Each row was made from one small tree. Brackets hold a mark, then the marks that hang from it, in alphabetical order. Every link used is in the known rows. Write each row's tree.
Known rows:
{seli datoriv}: [-0.04  0.17 -0.02  0.05 -0.09  0.22  0.03 -0.07  0.02  0.09  0.02  0.04
  0.21  0.01 -0.08  0.02  0.07  0.03 -0.05 -0.02  0.00 -0.05  0.00  0.04]
{kazim {supir datoriv komo}}: [ 0.22 -0.34 -0.10  0.15  0.12 -0.09 -0.27  0.19  0.31 -0.09 -0.14 -0.18
 -0.22  0.01 -0.29  0.20 -0.03 -0.31  0.15 -0.05 -0.13 -0.14  0.12 -0.01]
{kazim {supir datoriv {komo vako} {patib gileve}}}: [ 0.08 -0.39  0.01  0.27  0.28 -0.18 -0.33 -0.10  0.52 -0.21 -0.20 -0.43
 -0.37  0.12 -0.41  0.11 -0.03 -0.26  0.36  0.15 -0.08 -0.05  0.13 -0.06]
{kazim {supir {komo vako}}}: [ 0.17 -0.21 -0.17  0.03  0.12 -0.19 -0.13 -0.14  0.09 -0.14 -0.03 -0.26
 -0.12 -0.21 -0.27  0.06  0.04 -0.20  0.19 -0.06 -0.14 -0.11  0.21  0.06]
{gileve bamo}: [-0.01  0.06  0.07 -0.01  0.03 -0.04 -0.10  0.07  0.04  0.16 -0.05 -0.01
 -0.08  0.06  0.13  0.07 -0.10  0.14  0.08  0.15  0.07  0.03  0.03 -0.11]
{narofa {seli datoriv} supir}: [ 0.19  0.01  0.06 -0.04  0.10  0.37 -0.11 -0.16  0.06  0.10  0.16  0.21
  0.34 -0.02 -0.16  0.13  0.03 -0.01  0.12 -0.09 -0.13 -0.20  0.25 -0.10]
{supir {datoriv seli} komo}: [ 0.22 -0.49 -0.13  0.22  0.19 -0.02 -0.13  0.12  0.26 -0.17 -0.01 -0.19
 -0.04  0.22 -0.16  0.22 -0.18 -0.23  0.11 -0.13  0.09 -0.09  0.09 -0.03]
{komo {supir {datoriv seli} kazim patib} vako}: [-0.11 -0.31 -0.14  0.13  0.44  0.10 -0.16 -0.23  0.39 -0.60  0.03 -0.27
 -0.22  0.37 -0.29  0.11  0.02 -0.21 -0.06 -0.24  0.41  0.15  0.18 -0.04]
{komo supir}: [ 0.01 -0.04 -0.01 -0.07  0.07  0.06  0.12 -0.05  0.02 -0.09  0.03  0.03
 -0.09  0.00 -0.08  0.01  0.10  0.02 -0.10 -0.13  0.10 -0.03  0.07  0.08]
{komo {supir {datoriv seli} patib}}: [ 0.00 -0.32 -0.04  0.21  0.25  0.12 -0.17 -0.02  0.32 -0.34  0.08 -0.10
 -0.22  0.40 -0.20  0.19 -0.07 -0.14 -0.10 -0.11  0.28  0.09  0.13 -0.05]
{narofa supir}: [ 0.13 -0.09  0.01 -0.03  0.04  0.08 -0.18  0.07  0.11  0.00  0.00  0.06
  0.07 -0.01 -0.09  0.15  0.04 -0.04  0.06  0.01 -0.20 -0.05  0.15 -0.14]
{supir datoriv kazim komo patib}: [ 0.02 -0.33 -0.08  0.17  0.32 -0.02 -0.26  0.17  0.42 -0.50 -0.14 -0.41
 -0.26  0.22 -0.15  0.26  0.05 -0.29  0.04 -0.16 -0.03  0.04  0.09 -0.28]
{komo {supir kazim {patib gileve}} vako}: [-0.15 -0.03  0.04  0.04  0.36  0.01  0.08 -0.31  0.28 -0.48 -0.12 -0.28
 -0.31  0.17 -0.20 -0.10  0.16 -0.02  0.07 -0.02  0.19  0.10  0.10 -0.06]
{bamo {supir patib}}: [-0.03  0.01 -0.02  0.00 -0.12  0.00 -0.19  0.01  0.00 -0.22 -0.03 -0.25
 -0.24  0.07 -0.13  0.10 -0.04 -0.01 -0.05 -0.05 -0.14  0.05  0.25 -0.05]
{supir {datoriv seli} kazim}: [ 0.05 -0.23 -0.10  0.19  0.25  0.10 -0.11  0.07  0.27 -0.32 -0.07 -0.06
 -0.07  0.39 -0.12  0.11 -0.12 -0.23 -0.03 -0.12  0.27  0.05  0.02 -0.07]
{datoriv seli}: [ 0.11 -0.12 -0.08  0.14  0.06  0.02  0.00 -0.03 -0.01 -0.12  0.06  0.04
  0.02  0.19  0.00  0.04 -0.12 -0.05 -0.03  0.00  0.13  0.01  0.06 -0.01]
{gileve bamo {datoriv seli}}: [ 0.17 -0.21 -0.01  0.23  0.11  0.06 -0.16  0.07  0.00  0.06  0.01  0.14
 -0.02  0.25  0.00  0.30 -0.34  0.11  0.09  0.17  0.37 -0.01 -0.02 -0.16]
{bamo {supir datoriv kazim komo patib}}: [ 0.06 -0.33 -0.11  0.08  0.14 -0.01 -0.28  0.18  0.34 -0.53 -0.21 -0.54
 -0.38  0.19 -0.30  0.27 -0.04 -0.28  0.02 -0.26 -0.13 -0.01  0.29 -0.17]
{narofa {supir kazim {patib gileve}}}: [ 0.07 -0.05  0.10  0.18  0.26  0.10 -0.24  0.07  0.33 -0.39 -0.17 -0.14
 -0.21  0.28 -0.10  0.13  0.10 -0.10  0.13  0.17 -0.18  0.03  0.12 -0.38]
{komo {supir datoriv kazim {patib gileve}} vako}: [-0.19 -0.20  0.07  0.11  0.41  0.06 -0.05 -0.23  0.53 -0.43 -0.17 -0.34
 -0.34  0.27 -0.30 -0.03  0.10 -0.11  0.12 -0.04  0.28  0.10  0.03 -0.03]
{gileve {datoriv seli} patib}: [ 0.12 -0.27 -0.02  0.31  0.09  0.08 -0.11  0.11  0.16 -0.05  0.16  0.16
 -0.09  0.26 -0.27  0.36 -0.25  0.06  0.07  0.09  0.38 -0.07 -0.08 -0.30]
{gileve {patib {supir kazim}}}: [-0.11  0.08 -0.06  0.23  0.08 -0.02  0.05  0.13  0.22 -0.19 -0.17 -0.25
 -0.33  0.10 -0.26  0.06 -0.04 -0.09 -0.13  0.03  0.17  0.02 -0.09 -0.43]
{patib gileve}: [ 0.03  0.00  0.12  0.10  0.05 -0.01  0.11 -0.03  0.10  0.06 -0.13 -0.02
 -0.09  0.10 -0.02 -0.10 -0.04  0.04  0.16  0.19  0.01 -0.04 -0.10  0.02]
{kazim {supir {datoriv seli} {patib {gileve bamo}}}}: [ 0.13 -0.19  0.11  0.46  0.23 -0.05 -0.45  0.10  0.48 -0.08 -0.20 -0.11
 -0.46  0.55 -0.13  0.20 -0.27 -0.09  0.24  0.44  0.17  0.06  0.08 -0.23]
{patib {supir datoriv kazim komo}}: [ 0.04 -0.30 -0.16  0.22  0.19 -0.04  0.00  0.21  0.30 -0.27 -0.32 -0.50
 -0.25  0.06 -0.27  0.10 -0.11 -0.34 -0.05 -0.18  0.04 -0.03 -0.05 -0.19]
{komo {supir datoriv kazim patib} vako}: [-0.22 -0.19 -0.06 -0.01  0.37  0.07 -0.16 -0.21  0.41 -0.49 -0.03 -0.32
 -0.25  0.18 -0.29  0.08  0.14 -0.15 -0.05 -0.24  0.27  0.14  0.13 -0.05]

Write each row's tree:
[ 0.13 -0.15  0.05  0.22  0.25 -0.26 -0.29 -0.11  0.31 -0.12 -0.19 -0.41
 -0.42  0.05 -0.16  0.11 -0.06 -0.04  0.40  0.33 -0.11 -0.02  0.19 -0.20]
{kazim {supir {komo vako} {patib {gileve bamo}}}}
[ 0.09 -0.22 -0.16  0.13  0.19 -0.20 -0.30 -0.15  0.17 -0.33 -0.01 -0.39
 -0.24 -0.11 -0.27  0.14  0.07 -0.22  0.15 -0.01 -0.19 -0.02  0.26 -0.10]
{kazim {supir {komo vako} patib}}
[-0.06 -0.15 -0.02 -0.03  0.26  0.14  0.01  0.07  0.30 -0.30 -0.11 -0.07
 -0.19  0.18 -0.19  0.08  0.11 -0.16 -0.11 -0.25  0.24  0.01  0.03  0.01]
{komo {supir datoriv kazim}}
[ 0.10 -0.24 -0.16 -0.14 -0.05 -0.13  0.01 -0.17 -0.01 -0.14 -0.05 -0.43
 -0.10 -0.24 -0.29  0.04 -0.07 -0.07  0.15 -0.25 -0.15 -0.12  0.32  0.16]
{bamo {supir {komo vako}}}
[ 0.06 -0.19 -0.09  0.26  0.04 -0.14  0.03  0.18  0.20 -0.03 -0.12 -0.38
 -0.28 -0.06 -0.30  0.17 -0.11 -0.08  0.02  0.01 -0.01 -0.11 -0.04 -0.37]
{gileve {patib {supir komo}}}
[ 0.26 -0.29 -0.03  0.02 -0.06 -0.04 -0.15  0.20 -0.02  0.04 -0.17 -0.21
 -0.20 -0.05 -0.19  0.40 -0.30  0.07  0.16 -0.03  0.00 -0.15  0.19 -0.10]
{gileve {bamo {supir komo}} datoriv}
[ 0.28 -0.34  0.02  0.38  0.18 -0.08 -0.26  0.14  0.23 -0.25 -0.18 -0.17
 -0.36  0.14 -0.32  0.32 -0.10 -0.16  0.24  0.26 -0.08 -0.13  0.02 -0.22]
{kazim {supir komo {patib {gileve datoriv}}}}
[ 0.11 -0.21 -0.02  0.10 -0.04  0.03 -0.24  0.11  0.20  0.06 -0.11 -0.15
 -0.21  0.30 -0.13  0.20 -0.37  0.01  0.09  0.01  0.19  0.00  0.22  0.03]
{gileve {bamo {supir {datoriv seli}}}}
[-0.12 -0.24 -0.02 -0.09  0.19  0.04 -0.01 -0.23  0.28 -0.03  0.02 -0.14
 -0.05 -0.03 -0.31 -0.01  0.05 -0.04  0.05 -0.20  0.26  0.01  0.06  0.20]
{komo {supir datoriv} vako}
[ 0.10 -0.16 -0.15  0.04  0.08 -0.05 -0.15  0.12  0.08 -0.59 -0.16 -0.49
 -0.34  0.08 -0.17  0.21  0.03 -0.20 -0.04 -0.23 -0.23 -0.02  0.34 -0.18]
{bamo {supir kazim komo patib}}
[-0.04 -0.37  0.01  0.22  0.41 -0.09 -0.17 -0.11  0.55 -0.44 -0.23 -0.55
 -0.29  0.21 -0.28  0.08  0.02 -0.21  0.30 -0.01  0.06  0.03  0.05 -0.16]
{supir datoriv kazim {komo vako} {patib gileve}}
[ 0.31 -0.46 -0.10  0.52  0.14 -0.04  0.15  0.08  0.07 -0.10 -0.26 -0.26
 -0.19  0.16 -0.31  0.16 -0.43 -0.14  0.11  0.16  0.22 -0.13 -0.14 -0.16]
{patib {gileve {datoriv seli}} {supir komo}}
[-0.01 -0.10 -0.06 -0.04 -0.01  0.10 -0.12  0.11  0.21 -0.24 -0.20 -0.23
 -0.23  0.15 -0.25  0.09 -0.07 -0.17 -0.03 -0.22  0.04 -0.01  0.16  0.05]
{bamo {supir datoriv kazim}}
[ 0.24 -0.48 -0.01  0.07  0.53  0.14 -0.41  0.09  0.48 -0.49 -0.01 -0.24
 -0.13  0.21 -0.23  0.38  0.00 -0.32  0.21 -0.25 -0.17 -0.11  0.32 -0.40]
{narofa seli {supir datoriv kazim komo patib}}
[ 0.09 -0.13 -0.19  0.19  0.15 -0.09  0.12  0.14  0.04 -0.33 -0.29 -0.46
 -0.21 -0.04 -0.15  0.03 -0.05 -0.25 -0.10 -0.14 -0.06 -0.03  0.02 -0.22]
{patib {supir kazim komo}}
[ 0.33 -0.46 -0.19  0.29  0.18 -0.07 -0.27  0.16  0.29 -0.20 -0.06 -0.15
 -0.20  0.20 -0.29  0.25 -0.15 -0.36  0.13 -0.06  0.01 -0.13  0.18 -0.02]
{kazim {supir {datoriv seli} komo}}
[ 0.04 -0.48 -0.21  0.25  0.43 -0.05 -0.26 -0.11  0.41 -0.62 -0.03 -0.49
 -0.16  0.29 -0.26  0.21 -0.07 -0.32  0.11 -0.22  0.17  0.07  0.20 -0.18]
{supir {datoriv seli} kazim {komo vako} patib}
[-0.09 -0.11 -0.04  0.05  0.06  0.08 -0.30  0.11  0.30 -0.43 -0.18 -0.35
 -0.35  0.26 -0.26  0.17 -0.05 -0.18 -0.07 -0.15  0.00  0.09  0.21 -0.11]
{bamo {supir datoriv kazim patib}}
[ 0.14 -0.20 -0.08  0.49  0.18  0.07  0.17  0.03  0.07 -0.26 -0.30 -0.14
 -0.23  0.33 -0.27  0.05 -0.36 -0.12 -0.03  0.17  0.39  0.01 -0.20 -0.20]
{patib {gileve {datoriv seli}} {supir kazim}}
[ 0.14 -0.26  0.09  0.32  0.34 -0.05 -0.17  0.20  0.29 -0.32 -0.27 -0.28
 -0.36  0.29 -0.06  0.35 -0.15  0.02  0.25  0.23  0.11 -0.02 -0.03 -0.44]
{supir kazim komo {patib {gileve bamo datoriv}}}
[ 0.16 -0.42 -0.24  0.37  0.25 -0.02 -0.01  0.18  0.28 -0.38 -0.28 -0.47
 -0.23  0.24 -0.28  0.13 -0.25 -0.39 -0.07 -0.18  0.18  0.00  0.02 -0.19]
{patib {supir {datoriv seli} kazim komo}}
[ 0.09 -0.32 -0.12  0.30  0.25 -0.10  0.18 -0.11  0.16 -0.24 -0.36 -0.49
 -0.22 -0.06 -0.42  0.04 -0.21 -0.15  0.17  0.02  0.21 -0.08 -0.14 -0.15]
{patib {gileve datoriv} {supir kazim {komo vako}}}
[ 0.05 -0.13 -0.14  0.26  0.16 -0.11  0.06  0.21  0.26 -0.30 -0.20 -0.44
 -0.35  0.02 -0.29  0.17 -0.04 -0.19 -0.04 -0.07  0.03 -0.07 -0.02 -0.48]
{gileve {patib {supir kazim komo}}}
[ 0.11 -0.21 -0.09  0.04 -0.05 -0.09 -0.18  0.09  0.04 -0.33 -0.08 -0.43
 -0.28  0.00 -0.19  0.22 -0.06 -0.11  0.03 -0.14 -0.28 -0.04  0.32 -0.09]
{bamo {supir komo patib}}
[-0.21 -0.25  0.00 -0.01  0.25  0.03 -0.19 -0.24  0.38 -0.22  0.05 -0.26
 -0.18  0.08 -0.30  0.07  0.07 -0.06  0.01 -0.15  0.23  0.11  0.11  0.05]
{komo {supir datoriv patib} vako}
[ 0.05 -0.45 -0.12  0.07  0.40  0.00 -0.45 -0.01  0.55 -0.50 -0.09 -0.47
 -0.13  0.08 -0.35  0.32  0.09 -0.30  0.20 -0.21 -0.16  0.00  0.28 -0.31]
{narofa {supir datoriv kazim {komo vako} patib}}
[ 0.14 -0.13  0.01  0.48  0.21  0.03  0.07  0.09  0.12 -0.10 -0.36 -0.16
 -0.30  0.39 -0.14  0.12 -0.45  0.01  0.05  0.31  0.46  0.04 -0.18 -0.31]
{patib {gileve bamo {datoriv seli}} {supir kazim}}
[ 0.06 -0.26  0.00  0.46  0.08  0.01  0.05  0.03  0.30  0.04 -0.28 -0.24
 -0.22  0.34 -0.26 -0.08 -0.36 -0.16  0.06  0.19  0.28  0.02 -0.17 -0.04]
{patib gileve {supir {datoriv seli}}}
[ 0.07 -0.45 -0.29  0.29  0.31 -0.08 -0.01 -0.10  0.31 -0.39 -0.23 -0.57
 -0.17  0.11 -0.39  0.05 -0.24 -0.38  0.02 -0.23  0.26  0.01  0.06 -0.09]
{patib {supir {datoriv seli} kazim {komo vako}}}
[ 0.04 -0.19 -0.17 -0.04  0.26 -0.12  0.05 -0.15  0.11 -0.38 -0.08 -0.37
 -0.04 -0.11 -0.14  0.02  0.08 -0.17  0.12 -0.23  0.00 -0.04  0.12 -0.05]
{supir kazim {komo vako}}
